In the rows, zero is written as 128.
Known rows, with every step that occurs
G -> U -> R: [ 89 156 112  99 143 133 119 128 164 133 140  96 156 178 126 125 148 138
 111 140 153 117 133 138 125 126]
Y -> U -> G: [125 144 156 168 161 137 139 124 229  97 158 136 179 165 105 106  97 123
 136 137 136 162 144 158 106 117]
G -> U -> R -> Y -> L: [ 78 156 125  79 157 137 116 127 167 129 139  74 179 172 149 120 134 144
 115 132 157 126 121 142 149 143]
Y -> G: [113 130 139 148 157 113 164 102 168 129 143 153 127 101  91 127 116 148
 137 122 104 167 148  92 112 116]
R -> U -> G -> Y -> L: [ 84 147 160  86 131 139 118  99 225 110 154 118 174 152 132 124 102 126
 132 121 137 114 129 164 130 114]
U -> R: [104 126 119 107 144 148 135  95 124 150 124 118 168 155 105 109 148 179
 116 150 141 109 114 135 125 105]
L -> Z: [115 121 124 159  89 105 128 123 166 154 139 122 145 175 126 136 114 161
 113 144 106 123 156 126  41 115]
R -> L -> U -> G -> Y: [111 118 153 166 116 112 146 111 201  73 143  95 163 156 144  96 106 121
 125 117 127 136 148 188 107 170]
U -> G -> L: [105 108 147 109 122 117 163 111 144  85 139 162 170 127  84 111 125 147
 146 116  89 113 134 136 107 142]
R -> Y: [107 138 134 117 136 144 116 106 137 109 128 103 176 108 157 122 128 151
 129 123 142 142  85 133 168 117]
R -> U: [119 148 151 103 106 141 107 115 200 130 146  98 184 159 147 134 122 101
 117 139 156 127 141 192 116 109]
Y -> U: [141 150 145 150 155 143 126 143 224 117 145 101 179 165 132 112  92  90
 126 154 155 162 143 169 117 133]
L -> U -> R -> Y: [ 95 146 107 142 161 148 125  60 201 116 144  76 230 187 142  95 146 147
 101 138 153 116 137 191 127  97]
U -> L: [136 104 141 103 108 144 144 154  77 103 123 127 117 157 141 121 106 174
 132 123 123 116 127 163 146 200]
Y -> G -> U -> R -> L -> Z: [ 86 139 139 141 141 103 161 107 210 134 154 120 152 153  97 122 118 164
 121 134 116 164 164 112  75 130]
U -> R -> L -> Z: [106 105 144 133 101 126 144 111 148 147 128  98 176 179 116 102 125 189
 110 158 136 120 131 162  72 141]
R -> U -> G -> Y: [ 85 153 151 100 120 144 115  91 227 107 156 126 177 149 127 127 117 130
 130 127 137 112 120 163 127  92]
U -> R -> L: [112 108 144 117 121 138 144 112 128 132 121  99 168 157 120  98 133 173
 117 149 145 124 117 162 114 148]
R -> L -> U: [135 114 152 169 106 110 139 128 185  90 136  77 165 164 158 101 109  99
 116 125 141 146 162 206  99 182]
G -> Y -> U -> R -> L -> Z: [ 93 155 123 107 146 152 122 122 252 129 136  75 171 160 139 103  85 133
 118 172 149 121 103 136 125 131]
Y -> G -> U -> R: [ 87 149 127 124 167 117 156 101 195 134 152 130 145 136  88 124 131 155
 126 129 119 159 152  98 110 114]
G -> U -> R -> Y: [ 80 161 115  92 147 141 112 117 170 124 140  84 178 168 141 122 148 149
 111 138 160 124 113 141 145 120]
Y -> U -> R -> L: [132 136 156 142 150 149 138 132 227 121 141  80 206 185 126  91  95 121
 118 169 165 159 136 194 107 145]
Y -> L: [123 114 155  89 158 115 139 153 123 140 122 105 121 133 149 120  84 114
 136 108 124 134 151 134 141 194]
U -> L -> R -> Y -> G: [102 120 136 100 134 140 140 106  68 114 119 102 168 156 114 112 113 204
 124 122 127 144 142 175 146 172]
G -> Y -> L -> Z: [ 83 137 122  73 144 125 123 135 188 145 124  91 112 136 156 125  74 132
 129 132 115 103 117  94 134 163]

Rows
[ 89 151 114 116 155 133 106  73  96 147 114  79 201 143 111 115 144 161
 113 131 146 150 140 162 136  93] : L -> R -> Y
[ 78 146 112  68 178 142 122 109 203 130 127  74 145 146 157 107  89 120
 123 132 135  96 118 123 165 158] : G -> Y -> L -> U -> R
[117 154 146 132 154 155 113 116 208 103 139  83 210 133 161 110 103 126
 127 140 161 166  96 164 159 120] : R -> Y -> U
[113 139 128  94 117 131 126 170 130 100 139 101 121 180 150 134 119 135
 123 121 140 123 144 157 140 193] : G -> U -> L
[127 121 121  86 120 120 148 122 193  97 130  79 220 162 128 106 120  71
 119 141 116 106 165 196 103 172] : G -> L -> U
[122 134 157 146 138 128 151 129 251  98 158 122 213 179 100 103  85 116
 132 151 120 150 158 174  70 136] : Y -> U -> G -> L -> Z
[ 93 117 139 106 132 113 156  93 127 100 133 147 189 140  64 107 134 157
 138 118  92 119 154 151  97 129] : U -> G -> L -> R
[105 141 104 147 157 141 130  71 198 123 144  87 208 197 125  98 146 136
 101 140 146 110 158 189 109 103] : L -> U -> R
[ 91 142 129 118 114 118 125 139 180 130 142  80 161 195 135 121 133 145
 107 145 148 125 146 157  89 153] : G -> U -> R -> L -> Z
[109 135 129  61 132 132 132 111 156 119 115  59 252 148 108 102 117 100
 120 154 131 137 149 196 117 155] : G -> L -> R -> Y -> U
[105 137 121 180 153 121 140  73 204  87 160 130 181 179 117 106 135 132
 120 109 119 122 170 174  99 104] : L -> U -> G
[118 123 143 113 170 114 137 128 173 124 135  80 155 169 159 109  86  93
 123 107 129 131 181 169 127 188] : Y -> L -> U
[102 142 163 121 114 135 120  94 205 109 159 135 186 160 120 127 125 133
 128 123 138 125 141 181 108  94] : R -> U -> G
[ 88 160 129 135 170 137 111  69 145 131 128  82 227 161 101 104 128 158
 117 135 151 167 148 177 125  87] : L -> R -> Y -> U -> G
[125 148 138 136 166 157 132 121 220 135 142  95 206 185 116  99 107 128
 117 170 165 149 134 175 113 116] : Y -> U -> R
[ 90 141 122  58 165 136 122 137 167 132 119  93 104 111 155 122  82 114
 137 125 127 104 103  94 177 171] : G -> Y -> L
[118 139 151 130 130 153 122 129 195  98 141  81 209 162 168 110  87 159
 124 143 151 158 105 178 141 151] : R -> Y -> U -> L -> Z
[ 85 120 140 102 135 117 152  85 130  94 132 138 205 134  75 105 133 163
 138 116  98 124 140 153 110 125] : U -> G -> L -> R -> Y
[ 74 152 123  89 145 131 115 123 181 137 141  73 182 187 148 122 129 155
 109 136 152 124 130 141 121 139] : G -> U -> R -> Y -> L -> Z
[100 131 163  99  89 125 130 102 224 109 158 119 219 175 115 124 114 125
 125 137 122 115 156 194  72 114] : R -> U -> G -> L -> Z
[104 167 115 100 162 155 114 132 238 118 135  90 147 136 144 116  87  99
 130 156 147 125  98 121 159 126] : G -> Y -> U
[104 127 134  98 151 105 171  93 163 131 130 120 188 117  66 115 116 129
 133 135  93 159 174 127  93 137] : Y -> G -> L -> R
[100 134 155  77 160 118 117 116 132 161 122  67 178 170 130 117  92 113
 120 118 144 143 187 185 121 167] : Y -> L -> R -> U
[ 91 132 124  97 149 160 126  79 131 138 124 102 200 141 127 104 148 197
 117 146 150 118  84 138 152  96] : U -> R -> Y
[128  99 139 125  80 126 143 151 105 120 131 123 128 188 139 127  96 195
 121 134 107 113 147 163  85 191] : U -> L -> Z
[114 125 135 116 151 108 176  97 213 108 146 119 192 124  92 111 110 109
 132 130  95 152 173 138  94 145] : Y -> G -> L -> U
[ 96 157 127 108 133 131 100  78 138 160 127  75 210 180 102 123 141 126
 105 143 157 140 179 202 102  89] : L -> R -> U
[127 129 161  85  91 150 117 135 161 113 142  98 176 177 154 129 106 133
 121 135 153 119 141 216 130 161] : R -> U -> L
[ 97 162 123 125 166 140 106  79 143 142 122  65 226 162 113 107 127 142
 112 144 159 167 147 183 130  95] : L -> R -> Y -> U
[115 119 142  99 140 108 178 112 180 116 137 135 166 100  84 119 108 122
 141 132  90 153 154 112 103 150] : Y -> G -> L
[120 127 159  98  72 140 117 132 184 125 148  94 184 201 153 132  98 150
 114 144 142 116 156 214  87 153] : R -> U -> L -> Z
[ 92 150 122  88 130 131 114 143 113 108 132  76 158 186 142 128 127 150
 115 122 148 132 149 176 145 176] : G -> U -> L -> R -> Y
[ 91 132 150 114 168 131 128  95 173  98 139  87 194 136 168 105 101 143
 130 101 134 143 121 159 164 150] : R -> Y -> L -> U -> G
